(in the rows, 128 means zero)
Known rows, with every way that one mark hangs from another
q_944{q_836{q_773}}: [168 140 133 149 103 117 112  95 131 157 105  58  98 149 104 169 217 129
 101 181  46 175 108]
q_918{q_773}: [121 145 167 141 164 110 154 139 112 136 114 102 148 136 149 162 148 156
 115 122  54  91 138]
q_836{q_773{q_463 q_532} q_944}: [137  65 112 117  79  94 153 136 173 102 139 158  67 136 127  78 133 142
 127 110 157 148 117]
q_602{q_773{q_532{q_136} q_836}}: [105 164 147 134  92 157 145 145  97 169 125 134 146 141  91 101 104 141
 138 144 131  46 121]
q_836{q_773{q_532{q_136}}}: [118  93 124 132  74 142 185  99 155 145 140 113  90 112  89 142 137 121
 126 130 141 164 121]
q_792{q_155{q_773{q_463 q_532 q_836}}}: [115 109 117 103 168 141 113 138 109 120 142 105 149  91 152 132 125 148
 180  81 202  89 164]
q_155{q_773{q_532}}: [156  92 137 108 162 133 127 126 173 106 113 144 120 129 188 158 115 122
 119 131 148 154 129]
q_602{q_773{q_463}}: [130 191 134 146 124 149 116 153  99 111 135 114 118 119 138  85 116 146
 122 146  69  28 111]
q_155{q_773{q_836}}: [128 157 146 124 146 180 111 138 128 103 128 105 157 138 158 171 163 114
 105 149 110 116 129]
q_918{q_773{q_532}}: [118 106 155 123 158  80 154 120 128 156 105 143 145 130 154 160 113 169
 142 112 106 104 154]
q_139{q_463}: [167 127 165 139 108 185 109 120  91 106 118  97 159 129 140 135 136 102
  84  70  30 132  78]
q_602{q_773{q_532}}: [142 150 148 135 125 137 136 133 124 154  99 130 125 133 140 102  98 157
 129 122  96  83 124]
q_918{q_773{q_532 q_836}}: [ 87 128 151 124 139 104 145 124 100 168 114 141 181 139 128 174 116 178
 145 133 113  83 173]
q_944{q_836{q_773{q_463{q_139} q_532{q_136}}}}: [164 118 101 140 115  94 120  90 137 154 133 130  91 125  92 158 142 106
 118 195 119 188 109]
q_773{q_463 q_532 q_836{q_944}}: [ 98 110 115 108 118 109 113 145 127 118 129 171 138 148 143  80  93 136
 161 113 179  98 138]
q_463{q_139}: [163 187 146 162 201 183 131 103 131 118  98 120 171 118 150 166 106  91
  69  92  68 232 135]
q_918{q_773{q_463 q_836{q_944}}}: [ 90 138 149 128 136  99 128 176  90 116 140 140 152 152 132 114 146 157
 130 139 103  36 142]
q_136{q_532}: [139 218 171 161 164 154 103 147 148 106 107  93 139 133 164 140 117  94
  92  59  45 151  67]
q_792{q_155{q_773{q_463{q_139} q_836}}}: [131 157 127 122 191 173 104 144  94 104 144  96 168  90 141 145 136 126
 142  80 163 122 155]
q_792{q_155{q_773}}: [151 125 148 120 186 158 122 147 126 112 115  53 136 104 162 135 166 137
 139  52 139 126 140]
q_773{q_836}: [ 98 192 149 144 131 179 124 122  96 138 114  78 179 137 123 157 153 127
 115 120  79 119 144]

Rows
[144  69 110 123  91 110 164 139 174 105 150 192  71 128  98  76 104 102
 103 116 188 189 103] | q_836{q_773{q_463{q_139} q_532{q_136}} q_944}
[166 109 122 139 106  99 116  85 147 168 102  86  93 142 109 171 186 133
 119 172  83 184 124] | q_944{q_836{q_773{q_532}}}
[125 110 139 107 171 154 119 138 117 141 119  88 156 106 148 145 138 148
 167  62 189 126 167] | q_792{q_155{q_773{q_532 q_836}}}
[159 143 111 147 106 106 107 104 125 137 131  76  90 130 108 160 202 127
 116 194  64 140 109] | q_944{q_836{q_773{q_463}}}
[113 127 112 123 155 121 110 132 124 118 125 205 165 135 138 102  61 117
 133 107 183 164 145] | q_773{q_463{q_139} q_532 q_836{q_944}}
[ 99 163 131 131 126 145 101 167 107  92 136 118 143 150 135  81 142 123
 130 120 118  78 120] | q_773{q_463 q_836{q_944}}
[159 102 123 134  92  96 132  97 143 175 115  93  83 147  93 158 174 116
 121 184 104 180 106] | q_944{q_836{q_773{q_532{q_136}}}}
[142 103 116 107 167 133 103 148 153  88 133 209 148 131 171 124  92 109
 116 137 195 144 134] | q_155{q_773{q_463{q_139} q_532 q_836{q_944}}}
[112 106 149 112 119 126 123 138 136 146  97 140 149 167 140 106 110 136
 137  92 161 142 141] | q_773{q_532 q_836{q_944}}
[167 128  96 142 129  91 112  83 136 150 121 126 103 121 110 172 148 123
 116 187  98 200 126] | q_944{q_836{q_773{q_463{q_139} q_532}}}
[ 94 172 123 130 101 139 114 140  89 145 136 151 149 119 119  98  93 161
 155 157 127  20 147] | q_602{q_773{q_463 q_532 q_836}}
[100 100 146 114 106 131 143 154 137 150 114 145 135 175 107  82 104 105
 137 103 182 127 109] | q_773{q_532{q_136} q_836{q_944}}
[151 121 125 145 112 133 144 140 156  84 143 148  92 126 112  93 152 113
  84 106 104 185 108] | q_836{q_773{q_463{q_139}} q_944}
[155 139 125 126 208 156 108 142 122  93 137  92 144  81 163 133 128 121
 136  64 153 139 144] | q_792{q_155{q_773{q_463{q_139}}}}
[ 77 142 102 115 124 133 116 111 106 130 139 152 159 109 141 135  87 141
 170 142 166  88 161] | q_773{q_463 q_532 q_836}
[ 84 102 114 107 101 114 130 160 126 118 148 169 119 151 119  60  79 110
 166 125 212  83 107] | q_773{q_463 q_532{q_136} q_836{q_944}}
[124 113  92 134 103 139 177  92 148 120 165 168 102  86  89 141  95 106
 120 144 162 177 128] | q_836{q_773{q_463{q_139} q_532{q_136}}}
[159 111 104 134 102  84 110  85 139 152 123 103  85 127 112 159 172 137
 135 190 101 160 123] | q_944{q_836{q_773{q_463 q_532}}}
[130  55 116 111  61  95 166 150 173 105 155 161  54 137 101  58 130 118
 130 116 179 133  94] | q_836{q_773{q_463 q_532{q_136}} q_944}
[130 123  91 135 121 133 157  82 147 121 148 169 114  81 114 157 106 129
 119 136 140 189 150] | q_836{q_773{q_463{q_139} q_532}}
[169 155 110 153 129 115 105  94 125 138 130  98 105 126 103 173 182 114
  97 193  68 188 123] | q_944{q_836{q_773{q_463{q_139}}}}
[ 77  91 138 105 117  70 148 171 111 137 148 179 135 151 117 100  98 147
 154 141 170  33 132] | q_918{q_773{q_463 q_532{q_136} q_836{q_944}}}
[ 62 135  98 111 107 133 134 124 110 134 159 147 142 116 112 115  78 112
 171 148 195  77 136] | q_773{q_463 q_532{q_136} q_836}
